Each row comes from the steps of one path. Every step used is in the known rows, and no mark comes twice. Write the path behind each row, first mark first.
(in the rows, 128 means zero)
Known rows:
s -> r -> z: [142 132 141 149 146 110 149 110 105 101 132 153 144 182 151 153 134 171
 122 110 138  89 127 157 152 138 116 116  98 129 135 157 102  97 122 110
 109 128 145 125 138 102 141 160  97 114 119 130 142 106 113  88 155  93
 119 159 136 120  85  95 125 150 137  95 133 133 156 132 132  79 132 103
  96 134 144]
s -> r: [123 109 145 142 154 109 151 111 109 103 126 150 139 164 143 176 125 100
 123 106 129  77 122 158 161 142 116 118 104 138 129 184 109 100 125 112
 103 136 175 131 132 110 138 163  97 109 122 129 136 107 123  79 147 107
 116 127 138 111  81  95 123 145 146 103 130 127 159 126 138  79 126 101
 112 128 140]
z -> a: [166 115 159 144 167 123 142 110 105 111 115 156 139 167 138 143 146 153
 102 118 151  79 141 167 167 146 123 118 116 123 158 208 118 139 118 118
 131 153 152 135 125 113 135 161  98  98 124 126 138  82 132 133 142 105
 109 131 144 106  90  89 147 162 168 117 104 128 144 115 158  88 112 108
 105 133 137]
e -> n: [122 109 154 116 159 117 155 124 114 114 111 146 132 142 147 179 118  61
 106 121 169  96 130 152 162 144  96 124 122 134 154 163 115  87 119 114
 132 161 178 127 133 126 132 159 108 109 130 142 148  90 150 116 136 159
 133 124 141 106  92 108 156 161 152 107 134 129 140 122 167  81 129 101
 103 137 137]
f -> e -> r -> s -> n: [151  82 167  85 140 113 157 132 118 107 116 123 142 162 139 175 139 141
 110 118  85  87 147 151 164 135 109 113 119 128 148 170 113  66 141 127
 161 157 174 119  95 133 129 160  86  98 128 129 153 109 161 160 123 154
 144 126 138 116 105 131 104 154 142 112 144 112 134 119 156  94 113 108
 102 136 125]
c -> e: [146 124 155 131 176 111 153 111 100  97 122 141 143 120 144 137 131 129
 124 121 123  96 140 163 152 129 132 115 118 135 131 110 113 128 124 135
 120 169 134 137 111 118 132 153  89  97 129 133 127  81 124 109 137 112
 122 125 144  98 108 106 146 155 153 141 113 121 135 116 140  94 133 116
  89 137 132]
f -> e -> r -> z: [177 114 153 121 142 118 150 121 116 103 120 136 154 170 148 150 146 205
 105 104 104  87 130 154 164 126 107 111 114 138 145 155 114 106 121 118
 127 145 163 115 117 110 130 169  87 108 132 132 161 113 142 137 158 114
 129 150 131 118 101 129 117 158 150  86 139 124 123 124 142  92 122 116
  91 138 133]
z -> a -> s: [153 120 164 129 165 117 139 115  94 117 114 147 146 171 137 150 154 179
  79 132 137  83 169 167 165 148 126 110 119 124 161 200 119 114 129 120
 125 168 161 143 112 116 149 152 107  96 129 123 146  78 121 161 138 101
 111 125 137  99  98 110 130 157 168 134  63 133 137 107 152  85 105 108
 111 141 122]
f -> e -> n -> s: [171  82 167  91 148 118 156 123 110 107 113 117 139 137 139 180 136  82
 121 135 141 114 160 150 151 138  91 119 148 149 171 227 116  72 121 125
 155 171 163 128 110 112 125 160 120  88 145 143 150  92 161 125 139 190
 138 111 139 113  99 123 150 158 139  99 103 125 104 113 157  93 133 112
 104 144 122]
p -> z -> h: [147 121 169 151 169 109 154 153 105  92 123 131 169 160 155 144 139 195
 126 135 158  97 163 154 162 165 141 118 114 133 148 145 106 104 129 116
 145 150 148 133 117 117 103 168 111 103 134 141 135  89 128 124 149 141
 100 156 136 102  79 101 158 158 160 119 130 139 149 113 171  86 132 116
  98 137 152]
e -> r -> z: [148 131 147 134 147 113 151 117 113 105 124 143 146 177 155 151 136 198
  90 100 137  87 120 168 166 137 116 112  99 121 137 121 106 112 126 108
 121 133 181 114 130 112 140 164  91 120 123 132 161 106 125 112 155 103
 114 157 139 114 105 119 114 154 154 100 142 128 157 130 151  78 129 104
  92 134 148]
p -> z -> a -> s -> r -> e: [173 111 149 145 143 110 141 131 100 120 123 145 158 195 134 134 163 221
 114 137 137 109 178 165 154 156 132 124 104 123 157 219  99 124 125 121
 169 139  96 141 110 109 141 162 101 105 129 138 145 100  97 121 137  68
 118 172 123 120  97  93 105 153 147 140  71 132 133 106 151  87 111 115
 102 136 129]
n -> s -> a: [173  98 144 124 159 107 148 107  90  94 128 132 130 147 137 170 138 150
  98 121 142  86 153 166 157 143 111 122 141 140 159 243 114  69 127 128
 138 147 169 139 119 102 145 159 120  89 126 130 138  82 131  76 145 144
 108 108 153 105  95 106 150 146 148 125  81 117 151 128 142  94 135 102
 103 134 137]
e -> n -> s -> r: [139  86 148 110 142 109 155 113 111 107 123 130 129 160 139 201 129  39
 119 131 177 109 152 155 152 146  93 124 126 138 155 213 111  57 125 109
 133 142 176 129 123 110 138 157 128 105 132 145 143  94 139  52 137 173
 124 127 146 116  92 105 131 148 132 102  91 130 143 125 159  77 134  92
 117 139 145]
a -> s -> n -> e -> r -> z -> h: [126 127 159  97 140  98 155 134 105  98 119 127 158 178 139 155 149 196
  70 131 149 116 178 152 153 147 133 104 137 112 132  87 108  42 152 114
 147 158 192 132 108 112 127 140 111 108 139 139 153  94 134 135 134 172
 114 175 115 117 126 129 126 148 136 123 105 130 131 111 161  72 121 103
 106 154 136]
n -> e: [126 114 162 120 168 113 155 117 108 100 110 142 146 133 151 169 131 106
 116 104 144 104 126 159 156 141 118 126 128 148 133 136 117 116 124 123
 142 161 160 137 122 112 116 155 103  89 135 134 150  92 140 114 147 138
 118 118 132 108 110  97 154 153 145 106 112 120 138 109 158  82 110 115
  95 139 137]
f -> e: [159 101 167 116 163 118 151 118 107 102 112 133 150 143 142 156 131 138
 126 111  98  76 138 156 161 130 114 114 125 156 153 196 118 112 122 128
 121 166 154 130 110 118 120 168  91  87 135 127 147 100 151 153 151 133
 134 112 133 105  88 112 148 156 156  98 129 120 122 110 141  99 111 121
  98 136 121]
p -> z -> a: [182 114 156 150 159 118 144 141 103 112 119 150 152 173 149 138 153 165
 108 130 168 101 146 162 169 160 133 127 105 131 164 196 112 134 117 120
 170 152 110 127 120 110 128 169 105 100 124 137 138  89 117 128 137 102
 109 155 136 114  87  81 147 170 164 125 100 133 153 110 162  90 109 115
  92 130 143]
f -> e -> n: [152  96 160 100 149 119 153 124 117 114 109 134 143 143 141 172 128  70
 119 127 130  89 137 143 160 132  92 117 133 146 164 197 118  91 117 125
 146 166 165 126 121 121 124 169 103  96 139 139 148  97 162 136 141 161
 144 118 133 111  96 118 155 160 147  97 129 123 110 116 153  93 118 114
 100 138 125]
c -> e -> r: [141 118 151 128 161 110 153 109 115 102 124 136 145 137 140 145 132 136
 110 106 120  82 126 166 164 124 125 112 115 127 125 113 114 134 126 130
 119 156 168 127 109 114 136 160  84 108 129 131 137  90 128  90 144 105
 124 132 145 103 117 119 111 152 154 134 124 116 139 124 142  88 131 109
  98 135 143]
a -> s -> n -> e -> r -> z -> p: [116 139 153  88 120  96 151 119 111 102 117 127 157 169 137 141 139 190
  85 140 149 121 158 161 155 128 120 113 114 117 133  44 107  56 143 120
 140 155 175 122 107 107 125 132 104 103 140 135 152  94 125 120 131 152
 119 165 101 114 122 111 105 138 135 119 102 129 135 108 146  85 102 106
 100 149 126]
a -> s: [129 127 161 119 171 107 147 118  91 109 115 134 153 146 143 163 134 154
  90 132 119  90 156 164 162 146 127 113 119 135 144 156 117  87 138 117
  98 174 182 139 112 122 147 144 102 103 130 126 153  90 120 156 140 119
 124 112 132  91  97 125 134 152 162 133  89 134 134 111 147  86 123 106
 109 143 120]
c -> e -> h: [154 119 152 137 170 100 154 132  97  91 124 128 148 128 141 134 130 142
 134 124 129  84 158 165 155 136 124 117 118 128 143  93 103  93 127 133
 116 164 150 136 111 118 132 164 111 106 131 137 133  78 127  95 158 123
 123 134 152  93 122 123 140 153 151 160 138 116 134 122 142  83 136 114
 106 139 149]
p -> z -> a -> s: [175 118 161 139 163 112 139 140  94 115 118 145 159 177 146 143 159 200
  90 145 154  99 171 162 167 163 138 122 110 132 167 206 113 114 129 116
 162 161 125 135 113 113 141 160 109  98 129 131 142  89 104 147 136 104
 111 147 127 108  94 102 133 165 167 141  68 140 144 102 158  88 111 113
  97 138 128]

Write each row's path:
[138 117 144  96 137 104 160 120 116 100 120 140 140 160 148 160 135 121
  87 107 156 125 128 158 157 134 121 117 123 121 129 105 115  76 135 116
 158 147 149 119 128 112 121 151 100 105 130 143 151 102 146  89 131 169
 125 170 123 127 126 106 125 157 131 108 145 116 150 120 162  73 107 104
  90 137 143] : s -> n -> e -> r -> z
[118  99 166  91 153 100 160 151 102  92 114 125 142 148 146 177 132 132
 113 133 136 102 172 154 152 154 115 126 120 114 148  89 111  23 146 127
 195 165 158 132 104 138 126 147 117  95 128 141 149  89 149 140 125 192
 136 133 148 106 125 123 133 157 125 152 141 113 140 116 170  74 103 106
 107 142 144] : r -> s -> n -> e -> h
[161  86 145 108 144 111 152 117 104 107 120 130 122 148 137 187 134  75
 100 134 177 104 154 153 156 142  86 124 146 135 166 242 116  45 120 127
 156 152 176 135 125 109 148 160 127  99 132 144 141  82 148  70 135 178
 119 116 148 113 102 108 156 151 140 121  90 119 142 130 163  92 128  95
 105 135 145] : e -> n -> s -> a
[128 150 148 132 132  97 141 110 102 102 128 141 158 187 142 144 140 228
 114 140 126  87 156 164 153 135 111 112  94 128 136  98  98  74 132 110
  91 143 157 127 117 102 138 142 103 107 131 126 140  97  97 115 153  92
 114 151 112 107  86 106 100 135 144 107  93 150 138 119 121  88 125 105
 109 147 130] : a -> s -> r -> z -> p
[159 132 156 108 148 110 145 120  92 109 118 147 142 182 139 134 159 205
  77 143 164 130 175 154 147 140 128 113 125 110 156 142 114  84 134 121
 178 163 116 135 120 107 138 139 112  93 129 136 148  87 124 144 133 126
 117 175 120 124 120 107 145 163 139 126  82 130 125 105 157  85 108 110
  87 147 126] : r -> z -> a -> s -> n -> e
[154 114 155 126 143 103 155 123 102  88 137 126 145 164 137 150 144 148
 136 147 169 127 179 150 130 137 105 112 136 122 144 120 102  62 126 125
 157 143 138 135 112 106 127 151 124 102 138 153 126  76 126  60 147 158
 114 170 147 119 115 118 143 147 122 118  93 134 109 127 157  84 161 105
  98 149 154] : c -> e -> n -> s -> r -> z -> h
[172 128 145 116 141 105 147 113  99 109 131 141 140 172 132 117 160 208
  74 133 137 111 165 161 154 124 134 102 110 104 140 100 114  92 137 128
 157 160 137 129 102 115 154 144  95 115 126 136 138  82 117 124 127  99
 121 179 129 120 134 120 106 158 146 153  91 124 133 119 147  89 124 107
  89 143 135] : c -> e -> r -> z -> a -> s -> n
[183 112 146 137 141 110 146 108  94 100 137 142 135 189 139 158 156 198
 114 131 157 120 162 166 146 144 114 114 115 127 155 219 108  93 127 111
 142 130 126 130 115  91 142 159 122  94 122 136 146  92 114  72 149 114
 101 163 145 125  96  95 125 149 136 108  75 134 148 125 143  80 137 102
 105 139 144] : n -> s -> r -> z -> a
[135 111 155 135 161 113 147 130  98 102 119 150 133 159 143 179 140 187
 104 123 114  68 151 156 164 143 103 125 115 118 151 195 118  60 126 133
 167 151 169 138 114 131 157 156  96 101 116 124 140  87 131 146 132 127
 119 103 155 103  94 118 137 156 148 143 114 119 149 131 151  96 119 107
  98 133 141] : r -> s -> a
[161 131 148 138 142 118 138 112 105 116 121 150 147 199 144 145 161 243
  57 121 137  89 148 168 168 140 120 106 104 108 148 156 114 107 131 107
 129 142 181 124 115 105 155 154  95 119 123 126 159  95 115 135 153  91
 109 166 134 115 108 126  98 157 164 118 102 137 143 122 153  79 118 101
  99 142 140] : e -> r -> z -> a -> s
[157 114 153 134 152 112 137 113 100 121 120 155 146 190 128 160 155 161
  87 127 125  71 158 162 166 148 120 112 110 124 149 237 115 107 128 113
 114 150 159 141 120 105 154 154 104 108 124 124 141  86 115 114 139  86
 109 135 130 110  91  99 110 151 158 128  66 135 149 116 139  81 110 103
 120 137 126] : z -> a -> s -> r
[162  87 146 114 144 114 155 110 105 109 120 140 126 145 128 166 132 138
 113 125 155 120 163 161 139 137  90 131 149 126 161 235 106  74 122 136
 175 142 137 145 119 114 142 159 112 102 135 146 146  87 141  84 138 147
 130 132 150 112 115 107 146 147 130 130  90 109 115 129 163  94 124 107
 104 137 134] : r -> e -> n -> s -> a
[162  95 157 113 149 120 150 117 123 106 111 133 153 157 141 166 137 140
 111 102  93  70 126 158 173 129 110 110 124 147 144 195 115 118 126 119
 115 151 195 122 110 112 125 173  85 107 135 128 157 107 153 138 146 119
 128 119 134 111 102 126 115 151 157  95 133 119 132 116 140  90 114 114
 105 135 128] : f -> e -> r
[115 107 156  84 141 100 155 124 107 110 115 125 148 152 136 181 137 104
  68 123 136 105 151 158 164 140 128 113 131 128 131 121 117  58 148 119
 142 170 192 132 107 118 135 139 104 105 136 137 154  98 142 111 120 165
 128 135 117 111 124 128 107 151 141 125  98 118 134 107 154  70 106  99
 110 144 128] : a -> s -> n -> e -> r
[120 105 155  96 156 105 162 123 111 100 115 137 137 129 143 165 125  63
 109 115 156 115 135 152 156 136 125 121 131 133 138 127 115  77 135 125
 153 169 148 132 127 117 114 146 104  89 131 141 140  93 152 106 118 178
 127 137 125 115 112  92 155 156 135 118 123 112 148 107 160  77 104 107
  93 137 131] : s -> n -> e
[128 102 156 114 142 109 150 119 122 102 113 145 139 164 143 196 147 164
  92 101 125  83 130 156 166 139 100 124 125 121 135 174 120  73 126 131
 177 131 196 132 109 119 145 160  96 102 128 131 156  95 145 104 137 129
 117 115 146 116 126 120 110 148 137 121 109 109 151 129 158  83 114 107
 100 136 147] : n -> e -> r -> s -> a
[121 105 164 123 157 115 152 121 115 107 116 136 141 163 151 181 137 160
 101 107 111  71 134 163 171 147 110 117 103 118 135 131 113  95 136 118
 142 144 200 121 107 135 146 157  84 112 119 126 161 101 137 143 137 120
 122 121 154 101  98 130  95 154 156 122 133 124 154 125 159  76 117 100
 109 136 144] : e -> r -> s
[146 105 151 125 136 115 142 114 110 130 115 154 140 190 119 157 155 145
  97 131 137 102 176 160 152 144 104 118 122 114 156 239 107  99 125 121
 153 148 142 145 116 111 154 156 102 114 131 137 148  90 121 123 138  90
 126 151 135 120 106 104 107 149 143 126  69 125 118 118 154  83 116 103
 119 141 123] : z -> a -> s -> r -> e -> n
[144  89 160 108 153 115 158 107 110 107 115 127 136 140 134 169 129 113
 129 130 154 144 166 166 137 142  99 129 140 129 155 185 102  92 127 128
 160 157 128 139 112 123 127 154 112  93 137 147 154  87 141 105 143 148
 137 138 148 108 107 115 141 152 131 123  99 115 108 117 167  86 132 107
 102 143 130] : r -> e -> n -> s
[116  99 146 131 135 113 156 112 121 116 121 154 136 168 133 168 123  89
 134 109 139 104 136 154 147 137  96 126 115 126 139 192 101  97 119 121
 134 128 144 134 132 121 132 160  97 117 129 145 145 103 133  87 142 105
 136 149 143 121  95 101 117 144 132 107 131 118 132 129 148  78 135 104
 112 134 137] : s -> r -> e -> n
[132 102 142 147 145 105 151 125 112  98 128 143 150 174 129 156 129 164
 140 101 107  80 146 165 149 143 111 127 109 125 137 174  91  87 129 117
 116 130 148 138 125 113 130 173 103 120 126 138 149 100 123  76 161  96
 130 151 146 109 104 111 108 139 134 131 141 114 140 133 138  71 121 107
 125 134 147] : s -> r -> e -> h
[124 125 151  89 136  99 156 123 101 107 118 132 149 166 143 162 143 160
  72 127 139 126 157 155 156 140 126 112 126 119 133 100 113  57 149 115
 151 160 172 128 113 114 140 134 104 107 132 138 161 102 133 128 128 154
 128 162 116 118 130 127 107 152 132 124  96 122 138 110 155  74 117 103
  97 148 128] : a -> s -> n -> e -> r -> z
[123 105 157 116 154 112 155 112 125 103 110 141 148 147 149 184 136 107
 101  96 140  94 114 163 167 134 115 120 122 142 128 129 116 117 124 117
 127 143 187 127 124 111 123 158  94 104 137 135 161 103 141  88 144 137
 116 127 133 113 119 110 117 148 147  98 121 116 146 116 156  73 112 109
 105 138 143] : n -> e -> r
[160 100 158 108 133 105 148 144 109 115 117 134 155 181 138 152 166 162
  70 139 176 116 163 158 168 157 136 120 118 120 158 172 117  95 137 117
 195 152 131 130 105 111 134 153 111 103 133 142 150  95 124 114 121 136
 114 170 113 125 122 100 106 161 148 133  83 123 147  97 168  77  93 109
 102 138 136] : p -> z -> a -> s -> n -> e -> r
[147 112 155 139 147 115 140 103 101 121 120 153 146 192 120 146 158 197
  99 125 116  91 168 168 153 144 119 117 115 117 150 227 107 117 128 123
 132 147 145 150 113 109 151 152  93 104 126 127 147  90 112 128 138  67
 119 148 134 113 101 102 104 145 146 135  68 125 126 115 141  86 114 107
 119 139 120] : z -> a -> s -> r -> e
[145 103 151 134 147 113 148 125 114 107 120 147 136 170 142 186 143 187
  83 104 113  53 132 159 175 144 103 118 110 114 139 193 117  66 129 123
 149 131 203 126 111 125 159 165  91 117 118 126 153  96 136 123 134 124
 116 118 158 109 102 132  98 148 154 130 127 115 165 140 152  93 119  99
 105 130 151] : e -> r -> s -> a
[145  94 146 113 149 104 156 109 107 102 130 125 130 139 133 169 131  54
 131 136 158 118 158 156 140 133 101 117 128 134 144 156 111  74 123 130
 149 152 142 134 109 108 139 151 116 101 135 148 127  85 132  45 131 154
 127 131 149 114 117 105 130 148 125 124  86 126 124 123 144  87 150 102
 102 141 144] : c -> e -> n -> s -> r
[196  86 156 107 123 119 147 117 111 111 124 132 134 191 133 163 161 139
 120 134 152 118 171 149 145 133  86 117 136 132 175 252 112  73 115 118
 171 139 127 126 118  97 135 164 119  94 136 144 147  95 143 101 152 153
 129 153 137 136 101 110 137 157 126  86  85 129 104 118 151  92 132 107
 105 143 131] : f -> e -> n -> s -> r -> z -> a
[123  98 157 100 144 109 157 133 117 106 118 133 133 166 144 179 135 124
  92 114 119  90 144 160 169 147 117 116 102 108 137 118 113  63 146 116
 158 153 192 119 104 142 143 155  93 114 118 131 150 103 146 134 120 147
 128 136 145 108 103 126  95 156 143 135 147 118 158 127 166  76 109  96
 104 135 142] : e -> r -> s -> n
[142  94 153 126 151 106 152 106 100  96 129 126 140 161 138 188 132 121
 125 117 140 102 150 168 153 147 114 120 121 146 144 210 109  84 136 114
 110 147 159 133 114 103 138 157 115  99 127 133 143  95 123  54 146 144
 109 120 145 110  85 101 123 145 136 106  89 126 150 120 142  80 134  98
 117 137 141] : n -> s -> r
[167  75 160  97 133 113 155 115 113 107 120 123 140 156 136 186 136  64
 134 126 136 102 154 146 150 136  87 120 139 152 162 252 113  65 122 121
 141 152 166 129 115 105 128 164 117  91 140 143 146 100 156  87 144 175
 135 121 133 121  97 116 130 148 127  86  97 124 111 120 151  89 138 108
 111 141 128] : f -> e -> n -> s -> r
[144 106 155 125 137 107 154 124 108  98 129 131 139 189 142 180 143 131
 122 140 184 120 172 148 140 153  95 114 137 122 153 167  99  40 129 108
 141 134 177 129 122 101 128 160 138 108 133 150 144  89 138  66 151 175
 108 166 141 121  93 115 141 148 130  95 102 141 130 131 166  76 147  95
 113 147 156] : e -> n -> s -> r -> z -> h
